Known rows, with every step that occurs:
vuruz/vova/fefo/nivol: [ 4.95  2.66  2.17  5.76  0.62  1.62 -1.06  1.63 -2.71 -1.54 -1.25 -4.57
 -0.36  1.42  1.11 -1.87  0.42  2.95  1.19]
roba/vova/fefo/nivol/dofi/getam: [-1.11 -0.43  2.53  3.78  1.07  0.32  3.90  3.28  3.67  0.89  0.10  1.40
 -0.26 -2.01  1.99  0.50  2.21  0.78  0.28]
nivol/dofi/getam/roba/vova: [-4.15  0.50 -2.83 -2.02  0.54 -0.04  1.87 -1.50  1.03  1.23  2.30  2.82
  0.05 -2.03  0.34  2.63 -0.29 -2.17  2.95]
dofi/vova/fefo: [ 1.53 -2.45 -0.20 -0.93  1.49 -0.01 -3.13 -0.28  1.59 -2.62 -2.37  0.29
  0.48  2.15 -1.57 -1.76 -0.96 -0.58 -1.85]
roba/vova/fefo/nivol: [ 6.70  4.14  1.25  4.62  0.40 -1.78 -0.43  1.59 -1.30 -2.17 -2.36 -1.71
 -0.47 -1.11  1.05 -1.68  0.38  3.33  0.84]
nivol/vova/roba: [ 1.66  2.36  1.66 -2.80 -2.40 -1.14 -1.64 -2.33 -1.86 -1.99 -0.44 -2.64
  0.41  2.56 -0.14 -0.06 -0.76 -0.79  3.37]
getam/roba/vova/fefo: [ 3.31  0.79 -2.33 -2.74 -0.01 -1.69 -2.29 -1.30 -0.83 -2.04 -0.56 -0.46
  0.42 -0.22 -0.78 -1.56 -1.73 -0.69  3.04]
lomulu/getam/dofi/vova/fefo: [ 0.04 -3.77 -0.69 -0.40 -0.20  1.28 -1.11  1.45  2.53  0.05 -2.39  2.55
  0.86  0.86 -2.90 -0.64 -0.59 -0.69 -3.20]
nivol/vova: [-0.52 -0.12 -0.29 -0.68 -4.54  0.16 -1.78 -0.59 -2.11 -0.31 -0.05  0.82
  0.26  4.24 -1.34  1.12 -0.17 -0.94  2.98]
roba/vova/fefo/nivol/dofi: [ 1.93  0.47  1.28  3.70  3.52  1.63  1.45  1.65  0.85 -0.07 -1.37 -0.93
 -0.46 -1.68  2.18 -1.22  2.90  3.72 -0.46]
nivol/dofi/getam/roba: [-7.63 -4.02 -1.15 -2.34 -1.17  2.21  2.82 -0.59  0.75  4.41  4.82  1.88
 -0.80 -2.38  0.58  2.42 -0.64 -3.92 -1.60]
getam/dofi/vova/roba: [-0.96 -0.31  1.22 -1.88  1.01  0.29 -0.59 -3.69  1.74 -0.90 -1.67 -0.52
 -0.15  0.06 -0.43  1.20 -0.28 -2.00 -2.49]
vova/fefo/nivol/dofi/getam/roba: [-3.38 -3.29 -0.13 -0.21 -0.88  1.87  2.65  1.10  0.43  3.21  3.74  0.62
 -1.52 -3.03  1.27  0.09 -0.48 -1.23 -1.39]
lomulu/getam: [-4.50  0.54 -1.37  0.84 -1.59  1.16  1.18  3.54 -1.53  3.39  0.94  1.84
  2.07 -0.53 -3.10  3.12 -1.54 -2.01 -3.43]
vuruz/nivol/dofi/getam: [-5.61 -3.92  2.60  4.57  0.73  1.23  4.62  2.03  3.06  3.32  1.16  0.63
 -0.11 -2.04  2.54  2.20  3.25 -0.90 -3.14]
vuruz/vova/fefo/roba: [ 1.75  3.76  0.11 -4.89  1.20 -2.43 -2.79 -1.90 -2.88 -2.42  1.54 -5.92
  1.28  4.08  0.01 -1.79 -1.09  0.28  4.17]
nivol/dofi/vova: [-5.73 -3.51 -1.03 -0.23  4.64  3.42 -0.40 -1.45  2.71  0.31 -0.67  2.79
  0.32  1.10 -0.40  1.61  1.38 -0.40 -3.73]
dofi/getam/roba/vova: [-2.72  1.92 -2.76 -1.88 -1.18 -1.61  0.94 -1.86 -0.31  0.54  1.98  2.65
  0.15 -1.67 -0.30  2.73 -1.52 -2.94  3.25]
getam/dofi/vova: [-3.68 -3.22 -0.81  0.57 -0.13  1.87 -0.46 -2.29  2.34  1.13 -1.63  3.63
 -0.54  1.02 -1.40  2.80  0.52 -2.40 -4.40]

Rows:
[ 1.98  2.88  0.30 -5.75 -0.24 -4.69 -2.31 -1.35 -2.15 -1.31  1.15 -3.72
  0.66  1.78  0.13 -1.63 -1.32 -0.35  0.78] -> vova/fefo/roba
[ 1.09 -0.12 -0.18  1.78  3.17  2.02  1.34  0.67 -0.09  0.58  0.38 -0.66
 -0.94 -2.55  2.15 -1.39  1.86  3.31 -0.06] -> getam/roba/vova/fefo/nivol/dofi
[-0.28  0.55 -0.52 -6.39  3.62 -2.56 -2.10 -2.03  0.51 -2.01  0.73 -1.58
  0.80  2.04  0.00 -2.16 -0.22  1.00  0.02] -> nivol/dofi/vova/fefo/roba
[ 4.67  3.76 -1.03  2.80 -0.02 -0.74  0.38  2.61 -2.57 -0.42 -0.32  0.03
 -0.02 -2.73 -0.33 -1.63 -1.16  3.19  0.78] -> lomulu/getam/roba/vova/fefo/nivol
[ 2.42  2.26  1.03  3.35 -4.20  0.21 -0.64  0.76 -3.25 -0.43 -0.45  0.30
 -0.72  2.59  0.02  0.18  0.59  2.26  2.35] -> fefo/nivol/vova
[ 4.27 -0.27  1.64  4.76  0.09  0.51 -0.35  1.26  0.36 -0.73 -2.65  0.24
 -1.42 -0.73  0.46 -1.61  0.83  2.65 -3.48] -> getam/dofi/vova/fefo/nivol
[ 3.96  4.08  2.60  0.38 -2.35 -1.12 -0.59 -1.20 -2.64 -2.03 -0.64 -3.17
 -0.44  1.37  0.87 -0.87 -0.27  1.77  2.98] -> fefo/nivol/vova/roba
[-2.28  2.02 -1.99  0.51  0.84  0.02  2.70 -0.82  0.27  1.07  2.01  2.57
 -0.57 -3.04  1.23  2.04  0.10 -0.18  2.64] -> fefo/nivol/dofi/getam/roba/vova
[ 4.75  2.86  0.46  3.18 -0.88 -1.85  1.00  1.59 -0.90 -0.94 -0.06 -0.25
 -1.02 -2.39  1.08 -1.58 -0.64  2.03  1.54] -> dofi/getam/roba/vova/fefo/nivol
[-0.40 -4.20  0.02 -1.04  3.68  1.94 -1.83  0.13  3.10 -1.68 -2.03  0.71
  0.49  1.42 -0.73 -1.97  0.65  0.50 -2.30] -> nivol/dofi/vova/fefo
[-6.45 -4.21 -0.88  0.25 -0.45  1.83  3.52 -0.56  0.23  4.33  4.17  0.95
 -0.98 -3.27  1.75  1.61  0.44 -1.95 -2.17] -> vuruz/nivol/dofi/getam/roba
[ 1.01  0.73 -0.41 -6.05  0.59 -3.53 -2.11 -2.53  0.21 -1.61  0.10 -1.06
  0.29  1.94 -0.56 -1.42 -0.66 -0.26 -0.43] -> getam/dofi/vova/fefo/roba
[ 4.28  1.66 -0.41 -0.51  0.37 -2.20 -2.27  0.00  0.24 -2.82 -2.67 -0.95
  0.99  0.90 -0.65 -1.22 -0.57 -0.03  2.50] -> roba/vova/fefo
[-4.53 -2.06 -0.47  1.59 -4.07  2.10  2.63  2.37  0.25  5.24  0.05  2.62
  0.68 -1.27 -2.47  4.14  0.19 -2.96 -4.62] -> lomulu/getam/dofi
[ 3.68 -1.43  0.57 -1.40 -3.69 -0.56 -2.91  0.65 -0.98 -2.07 -1.45 -0.94
  0.42  3.96 -1.48 -2.40 -0.58  0.06  3.17] -> nivol/vova/fefo
